Each row was made from one small tree. The marks that hang from a mark follow it in brackets, in alphabetical order. Every link used is in the known rows. Write each row's tree.
Known rows:
vope[lumoga[rinof[lupib]]]: 0.10 -0.45 0.08 -3.27 -0.04 -0.24 -0.12 -0.03 -0.30 0.22 -1.14 -0.17 -1.85 0.13 -0.22 -1.40 1.47 0.40 2.28 -0.69 1.51 -0.61 0.62 0.52 0.37
lumoga[napop[zogokif] rinof rukup]: 3.17 0.93 -2.20 0.30 -1.79 -2.11 -2.58 0.30 -3.12 -2.13 0.63 -3.16 -1.95 -0.35 -0.34 -0.73 4.60 1.75 0.78 2.06 2.62 2.77 -0.31 -0.65 4.47
lupib[napop[zogokif[badosa]] rinof]: -2.48 -0.98 0.57 3.09 1.20 -3.89 0.83 1.31 6.96 1.05 -0.48 -0.27 -0.20 0.82 -0.67 -1.45 -0.36 0.77 -1.52 1.22 0.76 1.02 -1.29 -3.07 0.78
zogokif[badosa]: -0.61 0.51 0.23 1.84 0.96 -0.65 1.29 0.29 1.88 0.76 0.37 -0.08 0.74 1.06 0.25 0.02 -0.89 -1.87 -1.25 0.46 -0.34 0.31 0.20 -0.43 -1.29
vope[lomo]: -2.85 0.26 -1.14 0.23 -0.23 0.51 -0.52 0.04 -0.64 0.20 -0.46 -0.62 1.00 -0.08 -1.24 -0.80 -1.00 0.64 -1.44 -0.47 -0.34 1.00 1.06 0.74 1.35
badosa[zogokif[pone]]: -1.09 -0.95 0.25 1.82 -1.12 0.85 1.44 0.41 -0.55 -0.07 1.02 -1.68 1.46 -1.83 1.22 -0.88 -1.38 -3.15 -0.84 0.68 1.80 -0.15 3.09 -1.38 0.39
lupib[napop[lomo] rinof]: -1.00 -0.74 -0.81 1.67 0.37 -3.27 -0.07 -0.14 5.43 1.10 -1.36 0.06 -0.41 0.26 -0.62 -2.26 0.48 2.11 -1.82 0.26 3.04 0.75 -1.58 -2.06 0.28
napop[lomo]: -0.42 0.28 -1.04 0.59 -0.35 -1.07 0.93 -0.70 0.43 0.42 -0.45 -0.14 -0.66 0.26 -0.59 -0.75 -0.48 0.30 -1.12 -0.09 1.91 0.13 -0.31 0.27 0.19
lupib[napop[lomo]]: -0.44 -0.47 -0.42 1.06 -0.57 -2.20 0.83 -0.24 2.16 0.20 -0.89 -0.11 -1.17 -0.90 -0.67 -2.52 -0.47 2.55 -1.37 0.44 1.87 0.66 -1.57 -1.06 0.09
nelez[lumoga[pone[zogokif] rinof[lupib] vope]]: 4.50 1.66 0.04 -5.02 -0.09 0.57 0.41 -0.67 2.40 -0.65 0.54 -5.13 -1.28 -0.73 -0.44 -4.63 2.12 -2.13 0.09 1.29 3.56 1.70 1.58 0.68 2.81
lomo[napop[zogokif]]: -1.08 -1.18 0.31 -0.44 -1.65 -2.30 1.97 0.27 -0.16 -1.47 -0.06 -0.77 -0.92 -1.14 -1.48 -2.13 1.29 2.19 -0.28 1.36 -0.68 0.46 -0.13 -1.76 2.56
rinof[lupib]: -0.56 -0.37 0.09 -0.64 -0.56 0.17 -0.76 0.41 0.74 1.49 -1.86 -0.28 -1.52 -1.28 -0.32 -1.91 0.33 0.82 0.34 0.10 0.93 -0.11 1.43 -0.98 0.80
lumoga[pone vope[lomo[napop[zogokif]]]]: -0.93 0.71 -0.10 -3.35 -1.79 -0.88 1.86 -0.48 1.07 -2.52 0.83 -2.99 0.78 0.39 -2.75 -3.29 1.16 1.15 -3.23 1.52 0.55 2.28 -0.48 -1.00 4.33
vope[lumoga[rinof]]: 0.66 -0.07 -0.10 -2.53 0.57 -0.36 0.81 -0.34 -1.19 -1.40 0.79 0.15 -0.32 1.34 0.10 0.54 1.32 -0.43 1.95 -0.80 0.59 -0.59 -0.77 1.56 -0.36
vope[lomo lumoga[napop[zogokif[badosa]] pone rukup]]: -3.77 2.24 -1.93 2.40 -1.94 -1.03 -0.01 0.47 -0.62 -2.29 2.24 -3.77 -0.76 3.00 -1.26 0.39 1.03 -0.74 -2.98 0.57 0.31 1.91 -0.98 2.39 4.11
lupib[rinof]: -0.50 -0.28 -0.23 0.51 1.00 -1.12 -0.93 0.04 3.27 0.92 -0.48 0.24 0.73 1.24 0.00 0.22 0.95 -0.39 -0.66 -0.16 1.13 0.07 -0.11 -1.11 0.20
vope[lumoga[rinof[lupib[napop[zogokif]]] rukup]]: -0.56 -0.38 -0.72 -1.15 -1.37 -3.36 -1.34 1.03 0.07 -0.31 -1.02 -2.15 -4.42 -0.93 -1.00 -2.17 3.50 2.92 2.45 0.53 1.79 1.00 -0.75 -1.71 1.11
pone[zogokif]: -0.90 -0.77 0.06 0.41 0.14 0.27 0.14 0.27 -0.02 0.70 0.02 -0.29 -0.77 -0.71 0.24 -2.16 -0.77 -0.74 -0.22 0.71 0.38 0.73 1.56 1.38 2.15
vope[lomo[napop[zogokif]] lumoga]: -5.12 -1.39 -0.41 -1.16 -2.22 -1.92 2.56 0.22 -0.68 -2.16 0.12 -0.67 -0.51 0.38 -2.66 -2.42 -0.10 2.79 -0.40 -0.22 -2.21 -0.14 0.02 1.22 2.47
lomo[napop]: 0.31 -0.71 0.26 -0.79 -1.08 -1.20 1.61 -0.08 -0.11 -1.09 -0.07 -0.29 0.26 -0.88 -0.64 -2.24 1.61 1.42 -0.89 1.10 -0.49 0.33 0.01 -1.38 0.59
pone[zogokif[badosa]]: -1.48 -0.16 0.30 2.27 1.15 -0.42 1.46 0.57 1.80 1.33 0.36 -0.38 -0.11 0.28 0.48 -2.09 -1.66 -2.64 -1.40 1.19 0.14 1.08 1.62 0.93 0.72
badosa[zogokif]: -0.35 -0.88 0.29 -0.63 -0.24 0.14 0.13 0.47 -0.85 0.24 0.18 -0.11 0.83 -1.36 0.00 -0.33 -0.69 -0.97 -0.15 0.65 -0.32 0.36 1.89 -0.56 1.45

Write each row's tree:
-1.71 -0.73 0.53 1.34 -0.67 -2.98 3.30 0.74 1.77 -0.78 0.31 -0.81 -0.25 -0.03 -1.25 -2.15 0.37 0.30 -1.49 1.97 -0.94 0.76 -0.01 -2.16 1.28 -> lomo[napop[zogokif[badosa]]]
2.63 0.82 -1.96 -3.73 -1.72 -1.72 -1.54 -0.35 -0.77 -0.50 -1.43 -3.55 -0.39 -1.38 -2.34 -5.46 5.38 1.78 -1.27 1.97 2.53 3.87 1.90 -2.84 0.62 -> lumoga[rinof[lupib] rukup vope[lomo[napop]]]
3.11 1.69 -2.05 1.52 -1.90 -3.28 -1.26 0.75 0.47 -1.25 0.26 -5.62 -2.61 -0.98 -0.76 -2.82 3.97 0.57 0.75 2.29 1.97 2.19 1.08 -1.08 2.31 -> nelez[lumoga[napop[zogokif[badosa]] rinof[lupib] rukup]]
-1.91 -1.40 0.29 1.37 0.22 -3.32 -0.53 0.94 4.99 0.42 -0.81 -0.26 -0.95 -0.12 -0.87 -1.44 0.40 2.64 -0.16 0.67 1.08 0.67 -1.36 -2.68 2.15 -> lupib[napop[zogokif] rinof]
7.40 2.84 -1.38 -3.57 -1.68 -0.99 0.86 -1.94 1.26 -4.00 2.11 -5.05 0.40 1.20 -0.63 -2.98 2.96 0.10 -1.27 1.39 4.65 1.91 -1.90 1.59 2.68 -> nelez[lumoga[napop[lomo] pone rinof vope]]
-3.09 -0.66 -0.42 3.69 0.94 -5.00 1.74 0.52 7.34 1.38 -0.94 -0.33 -0.86 1.04 -1.27 -2.15 -0.95 1.03 -2.63 1.17 2.68 1.15 -1.63 -2.84 0.94 -> lupib[napop[lomo zogokif[badosa]] rinof]
-2.45 1.11 -0.93 -0.93 -1.95 1.54 -0.29 -0.42 -1.39 -2.51 1.27 -1.75 0.57 2.02 -0.79 -0.71 -0.03 1.06 -1.97 -0.76 0.24 0.46 -0.85 3.68 4.72 -> vope[lomo lumoga[napop pone]]
3.36 -0.10 -0.86 -1.87 -1.37 0.07 -2.00 0.27 -1.21 -0.10 -1.69 -1.42 -1.54 -1.77 -0.09 -3.69 2.74 2.44 0.90 1.35 3.35 1.61 1.23 -0.78 4.43 -> lumoga[napop rinof[lupib]]
-3.14 0.09 -0.67 5.06 -0.66 -2.30 4.01 -0.10 2.67 0.38 0.86 -2.27 -0.30 0.63 0.11 -1.38 -2.45 -3.01 -2.50 0.76 3.59 -0.02 0.83 -1.38 -0.12 -> napop[lomo zogokif[badosa pone]]
-0.14 1.55 -2.00 0.93 -2.44 -0.66 -0.19 -0.83 -1.44 -1.82 1.78 -3.15 -2.73 1.91 0.28 -1.87 2.27 -0.70 -2.02 0.77 3.39 1.44 -0.68 4.06 4.32 -> vope[lumoga[napop[lomo] pone[zogokif] rukup]]
1.10 2.54 -1.27 0.33 -1.02 -1.80 -0.05 0.19 -1.11 -2.90 2.72 -3.75 -1.58 2.98 0.18 0.89 3.71 -1.77 -0.89 1.36 2.41 1.83 -1.90 0.95 4.04 -> vope[lumoga[napop[zogokif[badosa]] pone rinof rukup]]
-3.08 -1.43 -0.39 3.05 -2.48 -2.51 1.79 0.41 3.27 1.12 -1.89 -2.65 -3.25 -2.77 -0.66 -5.00 -1.31 2.08 -1.17 0.87 4.90 0.11 1.03 -3.29 1.72 -> rinof[lupib[napop[lomo zogokif[pone]]]]
2.65 -0.23 -0.46 -2.01 -1.00 -0.45 0.04 -0.29 -1.79 -2.60 0.86 -0.33 -0.47 1.29 0.33 -1.20 2.08 1.60 1.91 0.11 1.11 0.13 -1.14 2.55 2.15 -> vope[lumoga[napop rinof]]
2.02 2.31 -0.83 -4.54 0.62 1.39 -0.25 -1.13 0.10 -1.37 0.95 -3.05 1.89 1.25 -1.22 -1.23 1.47 -1.54 -2.37 0.45 3.15 2.79 -0.21 -0.05 2.93 -> lumoga[pone rinof vope[lomo]]
-2.45 -1.00 0.93 1.90 -0.31 -2.75 0.94 1.66 4.36 1.74 -1.91 -0.80 -2.55 -1.50 -1.00 -3.57 -0.93 2.05 -0.55 1.46 0.44 0.83 0.19 -3.09 1.39 -> rinof[lupib[napop[zogokif[badosa]]]]
-1.27 0.63 -2.27 -1.92 -1.45 -1.94 0.04 -0.39 -3.15 -2.21 0.83 -2.43 0.10 0.45 -1.71 -1.51 4.26 1.00 -0.52 0.12 0.23 1.74 0.29 0.22 0.38 -> vope[lomo[napop] lumoga[rinof rukup]]
-2.44 -0.35 -0.92 3.15 -1.72 -1.62 2.66 -0.37 0.79 -0.27 0.44 -2.17 -1.04 -0.43 -0.14 -1.35 -1.48 -1.01 -1.23 0.27 3.92 -0.36 0.76 -0.91 1.28 -> napop[lomo zogokif[pone]]
5.23 0.07 -0.99 -2.51 -1.68 -2.60 0.43 -0.83 0.10 -2.40 0.13 -1.88 -1.17 0.61 -1.26 -4.03 2.08 2.47 0.26 2.15 4.28 2.51 -1.41 0.46 3.75 -> lumoga[napop[lomo zogokif] rinof vope]
-1.82 1.12 -0.40 1.47 -1.61 -1.96 3.11 -0.43 1.71 -2.19 1.72 -1.71 -1.57 3.20 -0.62 -0.61 -0.81 -0.56 -2.32 0.55 2.08 0.09 -2.27 2.47 4.19 -> vope[lumoga[napop[lomo zogokif[badosa]] pone]]
-2.38 -1.13 -0.66 1.86 -0.05 -4.36 0.50 0.24 5.52 0.68 -1.33 -0.27 -1.59 0.00 -1.35 -2.27 -0.01 2.88 -1.29 0.65 3.03 0.78 -1.75 -2.36 2.35 -> lupib[napop[lomo zogokif] rinof]
2.04 0.62 -0.93 -0.82 -0.66 -1.60 0.27 0.25 0.95 -1.81 0.57 -2.48 1.21 1.35 -1.80 -3.99 0.58 0.94 -1.42 2.33 1.72 3.71 0.09 0.51 3.67 -> lumoga[napop[zogokif[badosa]] rinof vope[lomo]]
-1.45 -1.03 -0.14 -0.02 -2.86 -1.45 2.94 -0.18 1.17 -2.21 0.81 -3.23 1.33 -0.62 -1.72 -5.00 0.02 0.65 -2.05 1.47 1.34 1.47 1.33 -1.65 0.73 -> lumoga[vope[lomo[napop[zogokif[pone]]]]]
2.42 3.18 -1.87 -1.46 0.40 0.26 -1.83 -0.60 -2.27 -0.99 1.41 -3.63 -0.48 0.45 0.44 1.93 4.48 -2.67 -1.48 0.74 3.68 2.22 -0.60 -1.53 2.55 -> lumoga[pone rinof rukup]
